Every row comes from one small tree of marks. Brackets hold a mark, then the marks that hang from it, in alphabetical order. Every link used is in the known rows. Which tree was each row made from?
Known rows
(savum (tipas (tumu guse reto)) zaze): [ 45.0 -28.5   0.6  34.1   0.0  35.1 -35.2 -18.4 -26.2 -27.0   7.3  31.5
  16.9  17.7 -10.5  25.2   8.0   0.0 -15.0 -15.0  22.8  39.4   2.8]
(tumu guse (tipas savum)): [ -4.9 -12.4  19.0  30.0 -14.3  35.6 -45.6  -6.0 -36.1 -13.9  27.5   4.5
  39.6 -14.5 -27.4  -3.8  -0.1  16.5 -19.4  33.1  11.4  21.3  29.7]
(tumu (guse tipas) reto): [  7.4 -18.0 -12.3  57.0  -0.2  23.7 -16.2 -12.6 -32.2  -1.9  15.3  -6.9
  62.6  27.7   1.0  12.0 -13.7  -3.5  -4.7 -11.4   6.0  39.6  -6.9]
(tipas guse savum (tumu reto)): [ 21.1 -22.3  10.5  37.6  -0.7  50.0  -8.7  14.9  -7.4  15.9   0.3  14.1
  61.5  33.2  40.4 -33.3  11.6   3.1 -23.0  24.3  25.3   3.2  38.3]
(zaze (dasaz (tipas guse savum))): [ -5.1  11.8  42.4  18.3 -22.4  33.7 -14.7  19.3 -13.4  -9.7 -39.3 -11.1
  52.0 -12.9  14.6  -1.2  36.4  16.5   7.0  51.3  16.2 -27.1  48.2]
(tumu reto (tipas guse (savum zaze))): [ 24.2 -17.6 -17.5  13.0  -8.3  37.7 -41.2 -20.4 -17.7  -9.4  14.2   9.2
  35.1   3.6  34.2   0.3   2.2  29.0   4.6  13.6  37.4 -15.8  13.2]
(zaze (dasaz (tipas guse (tumu reto)))): [  7.2 -13.7  12.9  40.9 -24.5  33.7  -5.6  15.3  -6.2   7.1 -22.0  16.0
  68.7  21.0   7.1 -12.1  38.6   6.9   0.6   8.5  27.7  -0.8  37.7]
(tipas (tumu guse reto)): [ 18.4 -36.7   6.9  56.0  -2.7  41.5 -18.1   3.1 -22.8  -1.8  23.8  28.9
  56.5  28.2 -15.5 -11.4   4.7   2.4 -23.2  -6.9  12.1  51.6  15.5]
(tumu (guse (tipas (savum zaze))) reto): [ 23.6  -2.3   1.4  35.4   7.8  36.7 -23.6 -11.5 -35.1 -14.9  12.0 -12.3
  43.8   1.9  27.5  14.7 -14.7  13.2   1.4  10.6  10.0  27.6  -3.7]
(tipas guse (tumu reto)): [ 22.1 -37.7  -6.7  41.0  -2.6  45.7  -8.1   0.0 -12.1  15.9   7.2  21.2
  53.8  48.9  23.6 -33.1  12.7   1.5 -16.0  -5.6  24.0   4.1  18.2]
(zaze dasaz): [ 10.7 -13.6  21.9  29.0 -15.7  23.4  -7.1   2.6 -44.6 -26.8  -6.4   6.2
  30.0  -0.4  -0.7 -15.9  26.8  31.7 -13.4  16.5  -0.3   6.1  17.6]
(guse (tipas (savum zaze)) (tumu reto)): [ 17.8  -1.4  13.1  31.8  -0.5  35.9 -18.0 -51.5 -47.8   4.7   3.6 -21.5
  41.0  13.2  56.9 -16.0 -21.5  28.2 -36.7   7.9  10.9  34.3  12.9]
(zaze (dasaz (tipas savum tumu))): [  6.1  15.0  61.3  26.7 -23.8  43.6  -1.3  20.3 -24.7  -4.1 -25.3   2.1
  52.1 -19.8  -3.5 -31.9  36.5  31.3 -32.7  48.6   2.0   3.3  64.8]
(dasaz (tipas guse) zaze): [-12.2  -6.8  16.7  17.0 -20.4  31.4  -5.1  -6.4  -9.4  -9.9 -12.1 -12.7
  33.8  22.5 -33.0  -6.9  34.8  20.9  16.3   8.8  26.4 -27.3  32.4]
(savum (zaze (dasaz tipas))): [ 22.6   2.7  32.3  12.0 -19.6  30.9 -18.4 -14.8 -42.3 -34.2 -20.0  -6.1
  16.2 -22.3 -12.1  11.3  36.8  42.6  -0.7   8.8   5.8  -8.2  13.6]
(savum (tipas (tumu guse)) (zaze dasaz)): [ 34.8 -17.3  28.6  19.5 -13.7  30.7 -30.7  -0.7 -40.4 -48.8  -6.1  23.0
   0.1  -2.0 -23.2   5.4  31.7   7.6   3.2  16.0  15.9  20.8  23.4]
(guse tipas (tumu reto)): [ -0.9 -17.1  -4.0  53.2 -10.6  26.6  -9.4 -52.8 -46.3  19.0   9.0 -18.6
  58.8  38.4  27.7 -16.9 -18.5  16.5 -47.4 -13.3   7.4  43.8   7.5]
(tumu reto): [ 24.2 -25.9  -3.8  41.0  -4.1  25.8 -10.9 -17.8 -28.8  -7.5   8.0  15.8
  48.7  18.8  15.9   6.1   2.2  23.3 -27.6  -9.3   7.4  23.9  -2.3]
(tipas (guse (tumu reto)) savum): [  1.0 -21.2  15.7  35.4  -7.5  37.3 -27.0 -22.1 -16.5   9.5  -3.5   2.0
  60.8  28.5  50.7 -11.2  -4.9  10.4 -32.9  26.0  22.1  18.8  30.4]
(guse tipas tumu): [ -5.6 -11.9  15.3  37.9  -8.6  31.9  -7.8 -57.6 -59.6  16.6   6.4 -34.4
  38.6  29.6   7.1 -39.7 -10.9  14.0 -47.6   0.0   0.0  26.6  16.8]
(zaze (dasaz (tipas (guse tumu)))): [-19.2 -10.9  33.6  27.4 -33.5  28.6 -21.9 -22.1 -29.2  -1.6 -28.0 -14.4
  47.9  11.1   1.7 -11.9  31.6  15.5 -15.0  22.2  21.8  -0.7  43.0]
(tipas guse): [ 10.7 -31.5   1.5  20.5  -1.6  40.0 -15.3 -11.9 -28.2  -2.7  -1.9  -1.9
  32.3  30.5   7.2 -19.1  16.0   4.1  -8.6   7.5  13.4 -18.4   9.1]
(savum tipas (zaze dasaz)): [ 38.6 -10.1  17.1   6.3 -15.1  18.0 -24.5 -22.9 -45.5 -52.6 -22.0  11.3
  -7.7 -10.4   3.4  20.1  31.4  31.6  -4.5   7.0  14.1  -4.4   6.0]
(zaze (dasaz (tipas guse tumu))): [  2.8  -9.9  33.2  27.2 -24.3  43.5  -5.5  11.5 -18.7   4.9 -26.6  -0.5
  48.2  15.2 -10.6 -32.2  45.3  10.2  -3.4  24.0  18.3 -18.7  48.8]

Write each row's tree
[ 28.4 -13.6  25.4  40.8  -1.3  46.8  -3.4   7.2 -20.8   8.0   6.8  19.6
  58.4  13.4  27.6 -31.2   4.0  20.2 -47.6  18.2   8.7  31.6  34.6] | (tipas savum (tumu reto))
[  3.4 -27.0   8.4  20.3 -14.2  26.1 -32.6 -53.1 -32.7  -1.6 -19.3  -5.0
  19.1  36.8   8.5  -2.2   9.5  -5.6 -35.4   6.2  29.0   1.4  25.6] | (savum (tipas (guse tumu)))
[ 43.0 -20.0   8.1  17.3   6.0  55.1 -19.6  -1.4 -14.0  -0.8   2.2  16.1
  37.1  23.2  50.4 -30.3  12.8  14.9  -8.3  19.0  27.4  -6.6  21.3] | (tipas guse (savum zaze) (tumu reto))
[ 21.6 -23.1  10.0  21.4  -2.9  44.7 -34.1 -33.4 -24.4  -5.3  -0.9   0.0
  34.8  20.1  58.6  -7.7  -2.7  20.1 -21.8  15.0  30.7  11.3  18.1] | (tipas (guse (tumu reto)) (savum zaze))
[ 29.6 -30.5 -12.0  20.6  -8.3  24.7 -44.2 -60.3 -24.1 -15.8 -15.4   7.9
  13.1  34.9  35.9  23.2   4.0   7.8 -18.1 -14.7  38.9  11.6   3.6] | (savum (tipas (guse (tumu reto))) zaze)
[  4.9  -2.9   4.1  51.2  -0.2  30.6 -14.6   0.9 -28.9   0.6  11.0 -10.6
  69.1  12.2  19.7   9.6 -14.9  -0.3 -11.0  18.5   3.9  35.2  10.5] | (tumu (guse (tipas savum)) reto)
[ 13.8  -4.5  27.1  47.7 -26.6  32.1  -0.9   6.3 -17.2   1.4 -16.3  17.4
  64.1   2.8  -5.3  -6.5  36.2  26.7 -24.5   4.7  12.2  23.1  36.8] | (zaze (dasaz (tipas (tumu reto))))
[ 16.5  -8.6  42.8  24.9 -17.3  43.1 -26.2   6.5 -36.4 -33.8  -5.6   6.1
  22.2 -13.7 -40.1  -6.7  37.3  17.2   1.3  15.0   7.3  20.6  30.5] | (savum (zaze (dasaz (tipas (tumu guse)))))
[ 11.4 -15.6  44.2  36.0   0.5  53.6 -19.1  16.9 -32.7  -3.4  17.3   8.3
  43.7   4.5 -16.6 -33.9   8.0   4.1 -29.0  37.2   2.4  30.2  40.9] | (tipas savum (tumu guse))
[ 43.4 -12.9  26.0   9.0 -14.7  33.1 -15.7 -13.3 -43.4 -36.8 -17.5  20.5
  -6.6  -1.1  -2.1 -12.3  35.1  23.6 -17.4  10.6  14.3   2.8  26.1] | (savum (tipas tumu) (zaze dasaz))
[ -9.9   5.9  46.9  14.7 -17.9  52.4   2.7  16.8  -1.7   5.3 -16.1  -8.1
  43.4  13.3 -18.0 -44.4  37.0  19.9  -0.1  40.8  26.0 -23.8  66.9] | (dasaz (tipas guse savum tumu) zaze)
[ 38.3 -21.4  17.3   4.9 -12.9  37.4 -21.0  -8.0 -30.2 -31.0 -24.5  16.0
  -1.8  17.7  12.3 -18.0  42.4   3.4   6.9  15.5  31.5 -25.2  29.4] | (savum (tipas guse tumu) (zaze dasaz))
[ 15.8 -18.4  28.0  22.1   0.3  57.7  -9.0  10.3 -22.9  11.7  -4.6   1.6
  42.2  24.3  22.1 -56.4  17.5   2.8 -24.2  37.7  16.0 -14.9  44.8] | (tipas guse savum tumu)
[ -4.8   8.8  64.3  37.0 -22.5  42.3 -15.7  31.6 -21.9 -12.6 -15.3   6.2
  56.8 -19.3 -26.9 -13.9  33.4   9.0 -14.0  52.2   4.3  21.9  61.9] | (zaze (dasaz (tipas savum (tumu guse))))
[ 37.3 -19.4  20.3  34.8   5.0  51.6 -29.5   8.6 -23.2 -17.4  20.1  21.4
  37.7   1.9  12.7 -10.8   2.4  15.5 -16.1  16.5  14.2  41.6  18.4] | (tipas (savum zaze) (tumu guse reto))
[ 30.0 -30.2 -11.9  35.0  -6.5  31.9 -15.9 -16.8  -7.3   5.6 -14.1  24.5
  40.7  46.7  16.8  -1.1  16.7 -13.6 -19.9  -6.9  33.4   3.0  19.4] | (savum (tipas guse (tumu reto)))
[ 24.5 -26.7   6.3  18.7  -6.5  40.1 -15.7 -22.3 -18.9   2.9 -15.6   9.5
  22.6  40.6  -1.6 -21.9  23.2 -12.4 -22.6   6.4  25.3 -14.2  30.8] | (savum (tipas guse tumu))
[ 18.6   0.7  26.0   6.4 -22.8  31.3 -32.8  -4.7 -48.7 -35.8  10.0   6.3
  13.1 -33.8  10.1 -17.1  19.5  55.0  -4.7  36.4  17.6  -8.3  29.8] | (tumu (tipas (savum (zaze dasaz))))
[ 15.6 -14.2   9.0  25.2 -17.0  35.2 -45.5 -52.0 -41.5  -7.6  26.8   6.9
  33.2  -6.3  27.9  -6.6 -11.2  46.9 -43.8   8.9  27.5  35.2  21.1] | (guse (tumu reto (tipas (savum zaze))))
[ 25.2 -27.3   3.0  48.6  -8.0  27.9 -28.0  -7.4 -18.9 -12.5   4.5  30.5
  43.5  27.1 -20.5  17.9   7.5 -10.6 -26.9  -7.3  20.2  45.0  16.3] | (savum (tipas (tumu guse reto)))
[ 50.1 -29.8 -13.7  17.6   0.7  38.0 -27.0 -29.5 -15.6  -9.3  -8.3  23.9
  16.1  39.8  26.0   2.3  16.3  -0.4  -5.5 -16.8  37.0  -7.1   7.0] | (savum (tipas guse (tumu reto)) zaze)
[ 23.8 -16.8  -3.7  50.8  -0.7  38.5   7.2 -18.5 -34.6  26.4  11.0  -2.6
  60.4  41.0  16.5 -39.1  -3.8   9.9 -34.0 -14.5   5.4  28.4  13.8] | (guse (tipas (tumu reto)))
[ -4.0  -6.7  48.0  41.6 -23.9  40.0 -16.6  17.4 -29.6 -13.3  -7.2   8.2
  47.5  -5.7 -47.1 -11.6  36.1   8.9  -8.6  20.1   5.2  25.3  44.3] | (zaze (dasaz (tipas (tumu guse))))
[ -8.3 -10.6  29.9  20.1 -19.6  46.1   4.0   3.9  -8.6   3.5  -9.3  -4.7
  36.5  32.5 -36.8 -42.1  39.9  18.7   8.2  10.3  27.0 -20.8  51.7] | (dasaz (tipas guse tumu) zaze)
[ -1.3   2.3  24.5  35.4   3.2  38.0 -15.4  -3.3 -41.9  -3.6   7.8 -25.3
  48.5   5.6  -0.9 -13.8  -9.4   2.3 -12.9  31.3  -1.7  19.7  21.7] | (tumu (guse (tipas savum)))
[ 40.5   0.5   9.7  28.9   7.2  50.0  -3.0 -14.2 -38.0  12.2   8.0  -6.2
  42.7  17.8  43.7 -37.0  -6.8  27.2 -28.4   8.3   7.5  18.0  18.9] | (guse (tipas (savum zaze) (tumu reto)))
[ 11.9  -7.0  12.8   1.2 -21.2  34.7 -37.4  -0.5 -34.2 -29.3   0.7   6.4
  16.5 -16.2  23.6 -19.6  26.6  36.2  18.3  40.7  32.3 -35.0  33.7] | (tumu (tipas guse (savum (zaze dasaz))))
[ 14.3  -6.1  20.7   5.3 -18.9  33.3 -24.2  -7.7 -28.7 -28.8 -27.6 -11.0
  18.1  -3.5   2.2   4.4  40.9  24.4  21.6  12.4  21.2 -31.9  15.8] | (savum (zaze (dasaz (tipas guse))))
[ 33.5 -18.9  28.7   4.7   7.0  64.9 -18.1  -2.3 -27.9  -2.8   2.5  -0.5
  18.0  16.1  29.4 -51.5  19.8  11.5 -12.5  28.7  20.5 -20.4  31.8] | (tipas guse (savum zaze) tumu)
[ 30.0   1.4  38.0   5.4  -8.1  37.0 -15.2   4.4 -44.8 -43.3  -9.9   2.9
  13.5 -25.0  27.6 -11.0  25.4  49.9  -6.5  38.9   2.6  -5.5  22.2] | (tipas (savum (zaze dasaz)))
[ -0.4  -2.5  40.2  24.9 -20.8  42.2   7.3  -3.5 -22.7  -3.4  -2.6  -2.6
  32.1  13.1 -50.3 -37.6  34.2  35.5 -20.8   5.0   9.3   7.3  50.2] | (dasaz (tipas tumu) zaze)
[ -1.9 -15.5   5.3  14.9 -15.3  41.3 -34.2 -12.0 -25.2   1.3  10.4  -3.6
  39.8   5.5   9.4 -26.5   6.7  14.0 -11.3  32.9  26.5 -25.4  35.2] | (tumu (tipas guse savum))
[ -5.9   6.3  34.2  32.6  -5.3  38.8  -7.6 -43.1 -56.3  17.2  -0.3 -33.7
  47.4  13.9  27.5 -42.5 -16.0  18.0 -54.1  29.8  -2.4  22.2  36.1] | (guse (tipas savum) tumu)
[  6.9  -9.7  27.8  12.6 -17.0  44.3 -45.4 -56.5 -56.0 -11.3  22.1  -7.0
  11.5 -14.1   6.5 -30.1  -6.3  45.3 -48.8  22.6  17.9  17.4  31.4] | (guse (tumu (tipas (savum zaze))))
[ 19.0   1.1  19.1  18.6   8.0  43.3 -24.5 -14.5 -52.5 -19.0  11.1 -26.1
  22.9  -4.6   6.3  -8.5  -7.8  12.7  -0.6  21.9   0.2  10.9   5.5] | (tumu (guse (tipas (savum zaze))))
[ 40.0  -8.1  30.6  28.0  -7.6  42.6 -10.3  18.2 -27.5 -22.1  -2.0  26.6
  35.4  -6.9  42.0 -23.4  23.8  42.1 -16.4  26.6  13.3  19.3  31.1] | (tipas (savum (zaze dasaz)) (tumu reto))
